Known rows, with every step that occurs:
S -> J -> F -> Q: [-0.591  1.228  1.366  2.344 -1.908  0.273 -3.431  5.636  0.228 -3.353
  0.640 -0.357  5.950  2.859 -6.600  1.006 -2.981  1.665  0.668  0.259
  6.590 -4.149]
Y -> S -> D -> F -> B: [-2.971 -1.847  3.693  0.647  0.094  1.265  0.166  1.292  0.193  2.323
  0.939  0.043  3.315 -0.547  0.955  0.713 -2.056  1.580 -1.270 -2.904
  1.415 -0.877]
Q -> F -> D -> S -> J: [-0.038 -2.011  1.254  0.818 -1.534 -1.843 -3.777  5.593 -2.928 -0.606
 -1.507  0.013  2.602  2.634 -1.724 -1.549 -3.140  1.008 -2.853 -2.676
  4.137 -2.438]
J -> S: [-0.039  0.162  1.951  1.440 -1.137 -0.168 -1.360  3.916  0.431 -1.089
  0.358  1.417  3.126  3.404 -3.294  3.595 -3.490  2.580 -2.269 -2.337
  1.864 -6.200]
D -> F: [-1.265 -1.475  3.775 -1.486 -2.561 -0.008  0.120  3.332 -0.125 -0.762
 -2.164  0.436  1.711  2.250 -0.243  4.252 -4.622  4.266 -1.550 -3.115
  0.850 -1.831]
J -> S -> Y: [ 0.899  1.221  1.691  1.835 -0.504  0.119 -1.112  7.666  0.444 -0.868
  0.521  3.248  4.106  0.404 -5.070  1.893 -1.797  3.247 -1.500 -3.550
  2.815 -5.927]
Y -> S -> D: [-3.223 -1.224  3.279  2.521  0.257  0.052  0.623  1.943  0.259  1.275
  3.293 -0.079  5.167 -0.084 -0.164  1.998 -2.069  3.547 -1.710 -2.086
  1.906 -2.414]
S -> J -> F -> X: [-1.005  2.093  0.884  2.700 -2.480  1.084 -3.392  7.867  0.843 -3.583
 -1.368  0.439  5.139  2.874 -6.544  1.126 -2.869  3.203  0.452  1.642
  6.185 -2.969]
Y -> S -> J -> F: [-0.430  0.426  2.955  2.516  0.282  0.981 -2.732  6.184 -0.028  0.814
  1.724  0.504  7.011  1.422 -4.411  3.429 -1.879  2.369 -1.012  2.284
  5.512 -3.946]
D -> S -> J: [-0.424 -0.314  0.251  0.167 -1.363 -2.404 -1.719  4.111  2.281 -1.573
 -0.337 -0.979  3.637  3.204 -2.054  4.394 -5.216  2.138 -1.690 -3.126
  3.825 -1.716]
S -> Y: [ 0.265  1.067  1.791  3.155 -0.512 -1.571  1.139  7.280  0.274 -2.101
  1.186  2.226  3.783 -1.408 -3.301  2.366 -2.186  4.588 -0.520 -3.289
  3.332 -1.988]
F -> Y -> S: [ 1.292  2.656  2.952  4.995  0.115 -1.355 -1.666 -0.848  0.294  0.696
  2.055  1.057  2.459  0.555  0.900  0.482 -1.806  2.065 -0.898 -0.057
  2.801 -2.665]
Q -> F -> J -> S: [ 0.795  0.690  2.773  3.394 -1.356 -0.877 -1.652  2.489 -4.777 -1.100
 -0.708  1.852 -0.302  2.904 -1.938  2.467 -2.800  2.368 -4.640 -1.377
  4.092 -5.171]
Q -> F -> D -> S -> Y: [ 0.760 -1.717  1.347  1.012 -1.233 -2.018 -2.430  6.402 -2.922 -0.072
 -1.406  1.225  2.656  0.115 -1.958 -2.581 -2.614  1.607 -2.945 -4.468
  3.193 -2.217]
Q -> F: [-0.510 -0.870  2.424  3.423 -0.671 -1.712 -0.291  3.004 -5.156 -1.471
 -0.417  0.926  3.437  2.653 -1.633  3.127 -2.954  2.769 -4.026 -1.284
  3.197 -3.121]
D -> S -> Y: [ 0.726  0.157  0.323  0.556 -0.830 -2.721  0.552  5.240  2.149 -0.825
 -0.359  0.767  3.977 -0.663 -2.501  2.861 -4.272  3.185 -1.839 -5.960
  2.377 -1.389]
Y -> S -> J: [-0.350  0.440  3.340  4.037  0.287 -0.111 -2.056  5.610  0.314  0.577
  2.890 -0.059  5.714  1.509 -1.366  4.227 -2.064  2.655 -0.912  2.472
  4.929 -2.743]
D -> F -> Q: [-0.527 -0.587  3.568  0.332 -3.650  0.252 -0.754  2.056  0.179 -1.353
 -1.082 -0.975  2.521  1.922 -0.048  1.246 -4.597  2.385 -0.252 -3.002
  1.746 -2.053]
D -> S: [-0.175 -0.848  0.611 -0.010 -1.397 -3.020  0.363  1.431  2.131 -1.021
 -0.493 -1.075  2.789  2.227 -0.574  4.473 -6.040  2.468 -2.521 -4.668
  1.535 -1.786]
D -> F -> Y -> S: [ 0.409  0.779  4.247  0.358 -1.445  0.371 -1.581  0.640  0.017  1.631
 -1.289  1.263  1.702  0.580  1.219  1.117 -2.572  2.834 -1.118 -1.899
  1.322 -1.924]
Q -> F -> D -> S: [ 0.163 -2.392  1.555  0.723 -1.621 -2.247 -2.496  3.946 -2.938 -0.262
 -1.518 -0.109  2.071  2.143 -0.807 -1.486 -3.649  1.207 -3.330 -3.622
  2.632 -2.479]

Rows:
[-1.166  1.787  2.635  3.913  0.372 -0.725 -1.187 -1.711  0.408  0.786
  2.423  1.076  2.768 -0.075  0.687 -1.177 -0.962  2.602 -0.840 -2.426
  2.201 -2.381]
F -> Y -> S -> D
[-0.811  0.698  2.752  4.443  0.786 -0.722 -1.570 -0.327 -4.967  0.971
  0.751  1.849  3.633  0.677 -0.367 -1.324 -0.297  1.785 -3.590 -1.905
  3.144 -2.872]
Q -> F -> Y -> S -> D
[-2.898 -1.471  4.105  1.034 -1.084  1.495 -0.330  1.460  0.171  1.912
  1.857 -0.544  5.231 -0.424  0.422 -0.046 -2.276  2.548 -0.980 -2.894
  1.576 -2.124]
Y -> S -> D -> F -> Q
[-3.961 -0.842  2.708 -1.485 -1.629  0.319  0.146 -0.450 -0.001 -1.000
 -1.124  1.097  1.174  0.834 -0.256 -0.873 -2.464  4.172 -0.721 -6.818
  0.474 -1.356]
S -> D -> F -> Y
[-2.536 -0.363  2.421 -1.952 -1.379  1.588 -1.896  1.456  0.233  0.070
 -1.477  2.398  2.086  2.291 -2.565 -0.669 -2.119  2.938 -1.749 -6.411
  0.431 -5.443]
J -> S -> D -> F -> Y
[-0.982 -0.317  1.581 -0.035 -1.877  0.092 -4.390  8.028  0.725 -2.666
 -0.494  0.517  3.884  2.790 -6.296 -0.356 -2.659  2.433  0.911 -0.155
  5.796 -3.800]
S -> J -> F -> D
[-1.245  0.475  1.496  0.860 -1.147  0.041 -2.675  6.728 -0.058 -2.964
 -0.209  0.739  5.376  3.290 -6.720  3.402 -2.902  3.237 -0.384  0.100
  5.814 -3.937]
S -> J -> F
[-5.063 -2.633  2.867 -2.414 -1.912  0.477  1.131  1.917 -0.078 -1.252
 -0.980  0.469  2.355  1.244 -0.795  1.508 -3.426  4.841 -1.208 -6.538
  0.262 -1.525]
S -> D -> F
[-0.279  1.780  2.514  4.077 -0.935  1.765 -3.213  7.170  0.669  0.300
  0.855  0.366  6.850  1.227 -4.245  1.647 -1.743  2.410 -0.409  3.563
  5.767 -3.189]
Y -> S -> J -> F -> X
[-0.019  0.334 -0.193 -0.184 -2.040 -1.106 -2.951  3.856  2.084 -1.756
 -0.864 -1.351  5.477  2.753 -5.003  1.800 -4.896  0.747 -0.972 -3.079
  5.076 -3.022]
D -> S -> J -> F -> Q
[ 0.794 -1.144  0.806 -0.449 -2.148 -2.461 -1.978  6.752  2.995 -0.660
 -0.284  0.224  1.569 -0.808 -1.361 -2.603 -3.856  2.305  0.050 -5.592
  2.212 -1.413]
F -> D -> S -> Y
[-0.406 -1.288  2.988 -0.405 -1.720 -0.243  0.093  1.718  0.413 -0.644
 -2.603  0.010 -0.558  1.834  0.751  2.296 -4.165  0.723 -0.854 -3.021
  1.502 -0.128]
D -> F -> B
[-0.211  2.232  1.170  1.841 -1.022 -0.209 -3.789  4.245  0.000 -2.777
 -0.531  1.406  4.167  2.967 -6.178  1.047 -1.975  2.452  0.181 -0.235
  6.084 -3.828]
S -> J -> F -> Y
[ 0.750  2.155  2.382  2.074 -0.149  0.162 -2.200  0.794 -0.019  0.382
  0.026  1.692  4.632  0.764 -4.348  0.194 -2.018  2.133 -1.243 -0.653
  3.579 -4.478]
J -> F -> Y -> S
[-0.489 -0.304 -0.109 -1.432 -1.371 -1.214 -2.459  4.780  1.851 -1.459
 -1.573 -0.489  5.016  3.053 -5.217  3.704 -5.003  1.939 -1.735 -3.249
  4.332 -2.884]
D -> S -> J -> F
[ 0.830  1.760  2.808  2.649 -2.175 -0.983 -1.177  1.941  0.685 -1.876
  0.577  1.153 -2.170  2.562 -1.252  3.644 -4.159  3.235 -2.063 -1.829
  3.423 -5.140]
F -> J -> S
[-2.976 -1.239  4.602  0.343 -0.972  1.137  0.241  1.380  0.055  1.906
  1.333  0.272  1.952 -0.492  1.016  1.785 -2.478  4.077 -1.740 -2.747
  1.822 -1.806]
Y -> S -> D -> F -> J
[-0.315 -1.598  0.834 -2.578 -2.342 -0.754 -2.536  4.514  1.909 -0.785
 -2.002 -0.139  3.165  1.612 -5.010 -1.323 -4.804  1.742 -0.862 -4.195
  2.559 -3.724]
J -> F -> D -> S
[ 1.036  3.000  2.678  5.173  0.132 -1.004 -3.288  1.248  0.519  0.101
  2.198  1.043  3.194  1.134 -0.247  0.519 -1.026  1.788 -0.204  1.068
  4.572 -2.540]
F -> Y -> S -> J
[-3.338 -1.750  2.574 -2.595 -1.559  1.848 -1.014  3.414  0.227 -0.061
 -1.290  1.841  2.987  2.437 -3.036  1.253 -2.885  3.428 -2.112 -6.168
  0.148 -5.515]
J -> S -> D -> F
